Each row was made from one path, in order. Every step used is in the known rows, and no mark comes twice. Write each row's path.
Known rows
ruze, toko, ladid, nukas: [-10 34 5 -15 -10 -12 25 -16 14 16 20 -30 -35 20 -22 4 -1 -7 22 -3 -5 -14]
toko, ruze, lagavo: [1 23 -5 12 0 -13 29 7 8 -29 -19 18 -30 7 4 -16 -6 -3 -2 -18 -6 -27]
gagun, nukas, ruze, lagavo: [-8 28 -11 1 4 -12 11 -1 1 -16 -6 8 -18 18 -3 5 9 -8 -3 -16 -9 -32]
toko, ladid: [-19 20 -5 4 -2 -16 28 -31 -3 -9 -2 -9 -40 32 1 11 -8 -8 5 -7 12 -14]
nukas, gagun, lagavo, ruze, toko: [8 50 6 5 -22 3 20 5 20 -7 5 -18 -11 14 -24 -14 -26 11 6 -6 4 -21]
gagun, toko: [-6 20 3 0 -4 2 42 -5 19 2 -22 -2 -25 20 6 18 -7 -3 23 -2 4 -18]
ladid, nukas, gagun: [7 28 1 -10 -9 -12 35 -13 24 -8 -1 1 -22 12 -5 23 -4 -8 22 0 -4 -20]
gagun, lagavo: [-12 35 8 5 -18 -5 39 3 9 -11 -3 4 -24 23 4 -5 -8 7 18 6 7 -33]
nukas, ruze, lagavo: [2 17 -2 5 7 -21 12 -1 2 -24 -3 18 -27 13 0 3 -1 0 -3 -8 -15 -21]
ruze, toko, ladid, lagavo, gagun: [-9 39 25 2 -9 -12 13 -14 11 1 10 -18 -5 26 -12 8 12 1 1 13 11 11]
nukas, ruze, toko: [5 30 16 0 -2 -19 11 2 3 0 13 -14 -22 19 -13 9 -5 -5 21 -7 -3 -11]
ladid, nukas, ruze, lagavo, gagun: [9 30 10 -10 -4 -18 13 -1 13 -7 0 15 -6 4 -2 0 20 4 -1 12 -23 -7]
nukas, gagun, lagavo: [3 40 -1 12 -18 -6 44 -4 14 -18 -9 11 -21 16 5 8 -12 11 6 2 1 -35]
gagun, toko, ruze: [2 19 3 7 -5 0 47 1 15 -6 -42 0 -24 14 11 -10 -1 -7 17 -17 -5 -19]
ruze, toko: [-2 39 17 0 -7 -10 24 3 11 2 13 -17 -25 18 -13 13 -15 -6 27 -6 15 -16]
toko, ruze: [-2 19 7 9 -4 -12 34 -4 7 -21 -24 2 -27 20 9 -12 -3 -13 18 -16 8 -19]
nukas, gagun, lagavo, ladid: [-2 53 -12 15 -21 2 43 0 14 -16 -15 14 -19 2 -5 7 -5 12 -6 10 3 -32]
ladid, lagavo: [-22 15 22 4 -1 -11 21 -3 16 -23 5 -2 -13 32 -6 12 5 -12 27 5 15 -7]
gagun, lagavo, ladid, nukas, ruze, toko: [5 51 11 -8 -19 -5 21 17 14 11 14 -15 -13 2 -29 -12 13 8 17 8 -23 -23]
ladid, lagavo, gagun, toko: [-4 26 23 1 -6 2 33 -2 27 1 -20 -1 1 19 3 17 17 1 15 17 2 5]
lagavo, gagun, toko: [2 31 13 -2 -9 1 42 -8 22 10 -27 2 -11 13 10 19 4 4 14 11 2 -2]
nukas, ruze, lagavo, gagun, toko: [13 27 3 2 -1 -6 26 1 16 2 -28 17 -8 3 8 10 12 10 -10 7 -23 -7]
ruze, toko, ladid, lagavo: [-18 28 17 6 -2 -14 13 -13 7 -7 18 -24 -22 33 -22 7 2 -6 11 -2 9 -3]

Which path is each row?
[7 32 3 2 -5 0 36 3 23 4 -26 14 -12 3 8 14 4 10 -4 8 -7 -10]	ruze, lagavo, gagun, toko
[-10 32 3 -17 -11 -7 12 -20 17 10 17 -38 -26 23 -32 -11 -8 -8 14 -6 -4 -6]	lagavo, ruze, toko, ladid, nukas
[9 32 19 -14 -6 -17 13 5 13 10 20 -20 -19 16 -21 3 6 -6 31 -3 -16 -12]	ladid, nukas, ruze, toko
[-25 40 19 -2 -10 1 21 -9 14 -5 -7 -11 9 33 -1 14 26 -13 16 8 22 -8]	ladid, lagavo, gagun, nukas
[-15 46 1 -7 -21 4 40 7 22 1 0 0 -19 5 -13 -7 13 4 19 18 -7 -29]	gagun, lagavo, ladid, nukas
[6 28 1 -8 -4 -21 10 -16 5 -3 -1 9 -16 10 -3 -2 22 5 -16 9 -27 -4]	toko, ladid, nukas, ruze, lagavo, gagun
[7 36 7 10 -6 -13 27 3 11 -20 -24 19 -12 2 10 -12 8 3 -10 0 -3 -11]	toko, ruze, lagavo, gagun
[6 42 10 -13 -8 -10 14 8 13 10 14 -17 -17 5 -30 3 11 -5 22 5 -17 -10]	lagavo, ladid, nukas, ruze, toko
[-22 11 6 4 0 -5 26 -18 14 -5 -10 -12 -19 34 -5 11 10 -5 6 2 -1 -5]	gagun, toko, ladid, lagavo
[2 18 -1 -9 4 -21 11 3 11 -13 7 13 -23 9 -7 -1 9 -3 8 -3 -28 -21]	ladid, nukas, ruze, lagavo
[-28 13 6 3 -1 -7 2 -26 9 -25 0 -21 -14 39 -18 -12 -5 -9 2 -3 12 5]	toko, ladid, lagavo, ruze
[-11 42 -1 5 -18 -2 16 -15 5 1 11 -30 -26 28 -25 -22 -20 7 -4 -7 4 -16]	gagun, lagavo, ruze, toko, ladid
[-14 35 0 -12 -11 -3 32 -3 22 -2 0 -5 -22 9 -14 10 10 -9 25 13 0 -16]	lagavo, ladid, nukas
[-15 33 5 4 -18 2 23 -3 14 -17 -7 -10 -15 26 -8 -26 -17 4 11 1 10 -22]	gagun, lagavo, ruze
[-18 26 19 3 -5 -14 17 -24 7 -10 -2 -6 -7 32 0 9 16 -3 0 16 10 9]	toko, ladid, lagavo, gagun
[12 39 -17 -4 -8 7 45 3 37 0 -23 15 -17 -12 -11 21 3 8 -5 2 -24 -24]	ruze, lagavo, ladid, nukas, gagun, toko
[1 36 -1 -4 -23 3 27 -6 27 -13 -5 -7 -9 15 -13 -19 -14 5 8 0 -7 -23]	ladid, nukas, gagun, lagavo, ruze
[-11 37 -3 -2 -4 -13 12 -23 -8 8 6 -28 -27 33 -17 4 6 -8 1 -20 -1 -18]	gagun, nukas, ruze, toko, ladid
[-10 35 3 2 -6 -14 22 -21 0 4 12 -24 -37 25 -13 9 -12 -2 8 -9 10 -13]	ruze, toko, ladid
[-12 32 25 1 -8 -1 2 5 20 -11 18 -30 -6 28 -32 -8 -12 -8 22 -3 14 2]	ladid, lagavo, ruze, toko
[16 27 7 -13 -3 -5 28 3 24 10 -21 11 -5 1 0 6 21 9 1 10 -33 -8]	ladid, nukas, ruze, lagavo, gagun, toko
[-12 28 29 4 -7 -10 20 -7 16 -15 -2 1 3 25 2 12 15 -4 17 20 15 7]	ladid, lagavo, gagun
[-3 41 10 -4 -5 -7 10 0 2 8 7 -25 -16 25 -15 8 6 -11 20 -16 1 -22]	gagun, nukas, ruze, toko
[2 26 -9 -8 -8 -14 31 -31 16 -5 -1 -6 -30 17 -5 19 -2 -5 7 -6 -7 -18]	toko, ladid, nukas, gagun
[-11 18 -4 -17 -7 -3 40 -23 20 17 -9 -17 -33 22 -7 8 7 -6 18 0 -14 -16]	gagun, toko, ladid, nukas
[-6 12 -1 -15 -1 -23 13 -26 0 0 2 -11 -29 27 -9 0 15 -10 13 -2 -22 -9]	toko, ladid, nukas, ruze
[0 36 7 5 -5 -13 23 -2 13 -13 -6 17 -14 6 5 10 1 5 -3 11 6 -10]	ruze, lagavo, gagun
[-16 47 7 -3 -12 1 29 -14 10 2 -14 -10 -6 26 7 16 15 -12 15 2 23 -17]	lagavo, gagun, nukas
[6 24 -9 3 1 -11 23 -22 3 6 -24 7 -23 14 4 6 12 12 -25 1 -24 -4]	nukas, ruze, lagavo, gagun, toko, ladid
[9 37 -12 -7 -12 8 49 -4 34 7 -25 4 -15 -3 -9 25 5 1 11 6 -15 -18]	lagavo, ladid, nukas, gagun, toko
[-4 37 12 0 -10 -1 10 0 14 -5 11 -28 -17 21 -22 -7 -25 -6 21 -9 15 -6]	lagavo, ruze, toko
